What can hang from each mark:
romim: fubaz
sipiv: velas zopen
duti: dusimir
velas: sipiv
navu: velas
zogab: velas zopen
fubaz: foni romim
tufepun: fubaz
zopen: dopit tufepun zogab
valut: duti foni
dopit: zopen

Known rows, with every way that one mark hangs from another:
navu(velas(sipiv(zopen))): -4.42,0.01,-1.67,-1.56,-0.05,0.62,2.37,1.83,-2.45,-2.72,1.87,2.77,0.63,-1.23,-0.66,3.63,1.22,5.06,-1.10,1.36,6.09,2.99,-2.09,1.01,-3.15
velas(sipiv(zopen)): -2.36,1.30,-1.83,0.60,-0.27,-0.22,2.67,2.16,-1.28,-3.71,1.07,2.98,1.59,-1.28,-2.23,3.21,-0.59,1.10,-2.09,3.17,5.58,1.49,-1.13,-0.28,-3.93
navu(velas(sipiv)): -4.31,-1.37,-0.26,-3.00,-2.95,0.97,3.03,0.49,-2.31,-0.53,1.40,1.12,2.87,-2.66,-2.23,2.94,0.42,6.52,-0.37,-0.02,3.52,2.08,-3.16,-0.07,-1.91
sipiv(velas zopen(tufepun zogab)): -1.04,2.93,-0.83,1.98,2.71,1.71,0.69,-2.45,-1.84,-2.11,1.68,-0.98,-4.38,-1.80,6.65,4.83,-1.27,-4.10,0.55,0.22,2.83,0.55,-1.02,0.94,-3.17
romim(fubaz): -2.54,0.72,0.62,-3.75,-4.35,-1.26,2.31,-0.62,-3.50,-0.92,0.98,-3.40,2.69,-3.26,0.97,2.56,-4.76,3.10,0.82,0.35,3.94,-0.63,-4.92,0.48,-1.39
sipiv(zopen(tufepun)): -2.70,1.59,-1.14,0.89,1.86,0.71,1.31,-1.01,-2.04,-2.19,1.62,0.06,-2.41,-1.48,-0.73,1.93,-2.97,-0.46,-0.50,1.69,2.98,-0.49,-1.03,0.23,-2.91
navu(velas(sipiv(zopen(zogab)))): -2.79,-0.31,-0.94,-0.50,-0.09,-0.26,0.54,2.17,-0.46,-3.03,1.42,1.53,-0.22,-1.13,1.69,5.38,1.90,2.98,1.27,0.95,4.26,2.76,-0.90,0.79,-1.35
valut(duti foni): 0.87,0.44,0.37,-2.94,-2.95,5.45,4.12,2.84,0.53,2.91,-1.46,-5.33,1.66,-4.75,-2.55,4.88,0.97,0.31,2.35,1.81,3.87,3.27,-2.36,-2.78,-3.69
zogab(velas(sipiv(zopen(dopit tufepun(fubaz(romim)))))): -0.55,1.24,-1.25,0.96,3.90,-3.51,0.51,0.79,-0.11,-0.91,-2.32,5.43,1.30,3.92,-2.94,-6.17,3.02,-0.03,-2.43,-0.35,-0.76,-0.34,2.05,-1.03,-0.56
dopit(zopen(tufepun(fubaz(romim)) zogab(velas(sipiv)))): 2.12,-1.38,1.78,-0.62,0.92,-1.30,-1.93,0.24,2.17,1.56,-1.78,2.07,-0.08,2.27,-2.25,-1.17,4.55,-1.29,-2.41,-2.77,-6.08,-2.26,2.61,-1.12,2.45
dopit(zopen(zogab)): 2.06,-0.71,2.06,-3.15,-3.42,2.50,-1.52,0.20,1.87,0.42,0.16,-3.99,1.15,-0.36,0.22,4.70,0.35,0.76,-0.95,-0.78,-0.67,-1.56,-1.97,1.48,0.31
valut(duti(dusimir) foni): -0.28,1.36,0.86,-4.21,-2.59,3.17,3.77,2.84,1.08,4.79,-1.59,-3.61,-0.52,-3.14,-4.73,3.60,4.49,0.26,2.82,0.32,4.35,2.72,-2.01,-0.05,-3.37
zogab(velas zopen): -1.02,0.27,2.53,-3.81,-2.85,-0.11,3.32,-0.94,-3.73,-0.08,-0.74,0.93,1.13,1.64,-5.37,-1.01,-5.19,4.02,-0.23,0.22,-1.63,-2.32,-2.31,0.12,-0.29
sipiv(velas zopen(zogab)): -0.64,2.12,-0.41,-0.35,0.69,1.75,1.85,0.06,-1.75,-2.22,1.05,-1.33,-1.26,-0.12,6.47,5.74,-1.55,-1.77,-0.44,1.26,5.20,1.14,-2.81,1.51,-4.76
zopen(dopit): -0.76,0.02,0.29,-2.30,-3.14,0.65,2.16,-0.23,-0.09,0.37,-0.63,-1.83,4.73,0.05,-2.18,-0.50,-1.84,3.01,-0.14,0.53,1.74,-0.78,-3.21,0.63,-1.36
sipiv(velas zopen(tufepun(fubaz(foni)) zogab)): 1.89,-1.44,-0.18,3.09,1.80,0.44,-1.27,0.81,-0.87,0.67,3.51,-1.83,-3.34,-2.00,6.97,1.06,-3.58,-3.26,-0.25,0.59,0.88,2.07,0.02,-0.58,-1.41
sipiv(velas zopen(tufepun(fubaz(foni romim)) zogab)): 2.39,-1.32,0.66,2.37,2.91,-0.77,-1.81,1.93,0.13,1.24,2.73,-1.12,-2.61,-0.91,6.79,0.68,-2.36,-1.93,-1.92,-1.23,-0.04,1.93,-1.33,-0.17,-2.63
valut(foni): -0.84,-0.95,1.40,-1.22,-3.14,2.07,5.04,2.56,0.78,1.08,-1.27,-4.01,2.42,-4.58,-1.13,3.53,-2.42,2.12,1.02,1.10,5.04,2.19,-3.37,-0.84,-2.67
dopit(zopen(tufepun(fubaz) zogab)): 1.64,-3.48,1.91,-1.01,-0.36,2.68,-2.17,-1.51,1.67,2.63,0.91,-4.62,-1.92,-0.49,1.11,1.07,-0.67,-2.41,-0.26,-2.08,-3.12,-3.46,0.26,-0.90,2.31
dopit(zopen): 0.76,-0.57,1.25,-4.21,-3.10,2.62,0.35,-0.39,-0.53,0.68,0.30,-3.21,2.34,-0.38,-2.14,2.48,-0.75,2.48,-2.92,-0.15,1.17,-1.11,-3.17,1.64,-0.87
dopit(zopen(tufepun zogab(velas))): 0.88,1.23,2.06,-2.71,-0.98,0.72,-1.60,-2.95,0.74,0.23,-1.47,-1.68,-2.64,1.52,-1.30,1.68,2.16,-0.81,-0.48,-0.81,-5.10,-2.79,1.65,0.80,2.70
sipiv(velas zopen(dopit)): -0.53,3.29,-1.21,-0.71,0.47,1.51,2.93,-0.48,-2.20,-1.36,-0.14,-0.63,1.70,0.91,3.77,0.40,-0.84,0.24,-2.11,0.60,6.52,1.52,-3.38,3.21,-4.76
dopit(zopen(tufepun(fubaz(romim)) zogab(velas))): 2.23,-1.86,3.10,-2.86,1.16,-0.02,-2.05,-1.23,1.52,2.91,-1.74,-2.17,-1.34,3.42,-0.52,-1.14,2.00,-0.33,-2.64,-3.18,-6.29,-3.53,0.78,-0.81,1.83
zopen(dopit tufepun zogab): 0.00,0.14,0.84,0.42,-1.38,-0.10,-0.99,-2.13,1.79,0.80,-0.69,-2.09,0.99,-0.97,0.79,0.38,-0.49,-0.61,3.05,-1.17,-2.92,-1.38,-0.20,-0.06,1.63

Rows:
0.65,-3.26,1.39,-1.90,-0.31,2.89,-0.56,-2.45,-0.23,2.62,1.56,-3.24,-0.29,-0.25,-1.68,-1.55,-2.03,-0.08,-2.50,-1.06,-1.14,-3.26,-0.95,-0.13,1.00  dopit(zopen(tufepun(fubaz)))
3.74,-2.68,1.08,0.64,-1.55,-1.50,-3.58,1.05,2.21,1.51,0.37,0.96,-0.95,-0.25,-2.06,-2.18,2.39,-0.54,-0.84,-0.21,-6.73,0.12,4.29,-1.17,5.42  dopit(zopen(tufepun(fubaz(foni)) zogab(velas(sipiv))))
2.85,-1.42,-0.01,2.29,-1.86,-3.59,-2.23,1.14,2.72,1.55,-0.83,2.11,1.98,0.10,-1.71,-5.00,1.31,0.15,1.98,0.27,-5.96,1.10,4.34,-2.80,4.96  zopen(dopit tufepun(fubaz(foni)) zogab(velas(sipiv)))
3.27,-2.38,-0.95,3.01,0.85,-1.06,-3.43,2.07,2.41,1.19,1.22,-2.09,-0.81,0.19,2.34,-2.73,-2.12,-1.20,1.29,0.83,-1.35,0.98,1.82,-0.07,2.40  sipiv(zopen(dopit tufepun(fubaz(foni)) zogab))
1.02,0.26,0.14,1.91,3.94,0.13,-1.14,-0.64,0.62,0.95,-0.25,-0.75,-0.78,2.03,6.84,-1.67,0.10,-3.24,-0.59,-2.64,0.56,-0.29,-1.42,0.70,-2.59  sipiv(velas zopen(dopit tufepun(fubaz(romim)) zogab))
-1.32,1.24,-0.64,1.72,1.74,0.26,-0.47,-0.54,-0.23,-2.04,0.90,-1.26,-3.52,-1.56,2.23,4.21,-2.16,-2.64,1.60,1.16,0.90,-0.72,0.10,-0.14,-1.58  sipiv(zopen(tufepun zogab))
1.79,0.30,2.60,-4.67,-2.90,1.13,0.09,-0.66,0.50,0.35,-2.04,-2.48,0.56,2.33,-1.30,3.03,2.10,1.16,-1.44,0.45,-2.59,-1.95,0.04,0.94,1.45  dopit(zopen(zogab(velas)))
-0.28,3.42,-1.16,0.75,1.71,-1.06,-0.63,-1.44,0.29,-1.72,-2.59,0.59,-2.32,2.99,0.40,-0.75,1.79,-1.68,1.72,1.04,-1.80,-0.58,2.56,0.39,1.34  sipiv(zopen(dopit tufepun zogab(velas)))
1.07,0.20,-0.87,1.01,2.66,-1.04,-0.40,-1.50,0.53,-0.07,-2.03,-0.26,-1.87,4.45,1.34,-3.57,0.35,-2.35,1.33,0.68,-1.84,-2.16,3.26,-1.06,1.66  sipiv(zopen(dopit tufepun(fubaz) zogab(velas)))
-3.85,0.44,-1.51,1.30,1.70,0.07,-0.55,-0.04,-0.65,-2.48,1.69,2.42,-3.39,-2.03,1.42,3.91,2.34,0.70,1.89,0.05,2.07,2.29,0.86,0.71,0.10  navu(velas(sipiv(zopen(tufepun zogab))))
2.78,-0.73,-0.91,1.75,1.15,-2.43,-2.69,1.52,1.59,1.24,-0.84,-0.57,-1.64,2.49,1.30,-4.36,-0.12,-0.56,1.03,1.63,-3.12,0.45,3.72,-0.75,2.79  sipiv(zopen(dopit tufepun(fubaz(foni)) zogab(velas)))
1.63,1.26,1.16,-2.68,-3.16,-0.23,-0.19,0.85,1.77,-1.30,-1.66,1.48,1.49,1.17,-2.74,2.91,4.79,0.42,-1.66,0.49,-2.34,-0.31,1.79,0.69,1.64  dopit(zopen(zogab(velas(sipiv))))
0.34,-0.19,-0.02,1.42,-0.45,-2.28,0.19,-1.61,1.97,0.79,-2.26,2.64,1.94,2.04,-1.48,-3.91,2.48,-1.30,2.47,-0.27,-4.23,-1.61,3.48,-2.61,3.37  zopen(dopit tufepun(fubaz) zogab(velas(sipiv)))
3.30,-4.42,2.61,-1.69,-0.75,0.53,-3.67,1.92,0.91,4.11,2.71,-2.73,0.78,-1.22,-2.19,-2.25,-1.80,2.46,-4.63,-2.33,-3.89,-0.27,-1.81,0.17,1.56  dopit(zopen(tufepun(fubaz(foni romim))))
-0.57,2.00,-1.89,3.98,1.24,-1.43,-1.49,0.32,1.85,-2.96,-0.43,2.95,-0.23,-0.52,0.53,1.08,2.08,-2.87,1.68,0.26,0.37,0.79,2.26,0.59,0.95  velas(sipiv(zopen(dopit tufepun zogab)))
1.48,-4.91,1.71,-2.36,-2.54,-0.87,0.47,4.39,0.12,3.39,2.09,-2.60,4.76,-1.16,-1.20,-1.06,-4.69,4.99,-3.41,-0.11,0.03,0.81,-4.10,-1.81,-2.47  tufepun(fubaz(foni romim))
-1.22,1.46,-2.42,1.85,2.59,-2.15,1.34,-0.88,-0.67,-1.51,-1.68,4.49,0.20,2.84,-2.87,-5.69,1.87,-0.96,-0.90,2.07,0.33,-0.64,3.37,-1.03,0.54  zogab(velas(sipiv(zopen(dopit tufepun(fubaz)))))
-1.39,-2.27,-1.64,2.16,2.80,-0.19,-1.60,-0.08,0.97,-0.32,0.53,1.38,-0.97,0.72,2.49,-1.62,2.78,0.36,2.45,-0.75,0.90,1.28,1.63,-0.26,2.02  navu(velas(sipiv(zopen(dopit tufepun(fubaz) zogab))))
0.43,-0.75,-1.96,4.02,2.24,-1.33,-1.43,0.52,1.89,-0.90,-0.08,1.80,0.23,0.66,1.12,-1.80,1.21,-3.65,1.56,0.05,0.39,-0.52,2.61,-1.13,0.86  velas(sipiv(zopen(dopit tufepun(fubaz) zogab)))
-0.67,2.14,1.01,0.40,-1.37,-2.00,0.75,-2.23,-1.79,-0.26,-1.90,5.73,1.30,1.62,-7.20,-5.41,-0.61,1.62,1.23,-1.38,-4.62,-1.19,1.32,0.72,3.46  zogab(velas(sipiv) zopen(dopit tufepun))
-3.81,1.30,-2.24,0.63,1.57,-0.03,-0.27,-0.94,-1.57,-1.84,0.66,3.31,-0.62,-0.53,-1.15,-0.96,2.79,3.00,0.35,-0.19,3.19,2.83,-0.04,1.96,0.37  navu(velas(sipiv(zopen(dopit tufepun))))
-0.93,-1.29,-1.49,3.67,2.92,-0.98,-0.01,0.77,0.72,-1.94,1.46,2.07,-1.39,-1.44,1.39,1.17,-0.38,-3.70,1.23,0.72,1.22,-0.83,2.56,-2.20,-0.67  velas(sipiv(zopen(tufepun(fubaz) zogab)))
1.14,0.28,-0.98,2.67,3.10,1.08,0.02,-1.78,0.12,0.25,0.37,-1.50,-1.77,0.93,6.86,-1.24,-0.79,-4.90,0.78,-0.72,1.76,-0.54,-0.22,0.31,-1.25  sipiv(velas zopen(dopit tufepun(fubaz) zogab))
-1.56,2.29,-1.48,1.18,1.41,0.73,0.25,-1.18,-0.84,-1.66,-0.15,0.15,-0.44,0.66,-0.72,-1.11,-1.18,-0.33,-0.01,0.84,2.13,0.17,-0.96,1.60,-1.17  sipiv(zopen(dopit tufepun))
2.47,-2.23,1.06,1.72,-2.05,-2.93,-1.44,0.43,-0.49,2.37,0.20,4.75,2.15,1.04,-6.82,-9.03,-2.49,2.57,0.52,-0.93,-6.46,0.11,2.56,-0.83,5.50  zogab(velas(sipiv) zopen(dopit tufepun(fubaz(foni))))
-1.83,2.72,-2.34,2.79,1.42,-0.67,0.10,-0.29,-0.15,-3.03,-0.23,3.97,0.67,-0.80,-2.21,-1.06,1.41,-0.89,-0.27,0.99,2.33,1.08,1.19,1.13,-0.46  velas(sipiv(zopen(dopit tufepun)))
-0.59,1.49,2.07,-1.50,-1.41,-0.69,1.03,-3.50,-2.19,0.92,-1.88,1.96,0.35,2.63,-5.99,-5.15,-3.19,2.15,1.14,-1.50,-4.79,-2.65,-0.43,1.38,2.89  zogab(velas zopen(dopit tufepun))
0.09,3.65,-1.06,2.28,2.04,1.25,-0.39,-2.08,-0.32,-1.37,0.21,-0.61,-2.15,0.07,6.30,1.20,0.10,-3.94,1.04,-0.78,1.85,0.60,-0.62,1.98,-0.90  sipiv(velas zopen(dopit tufepun zogab))
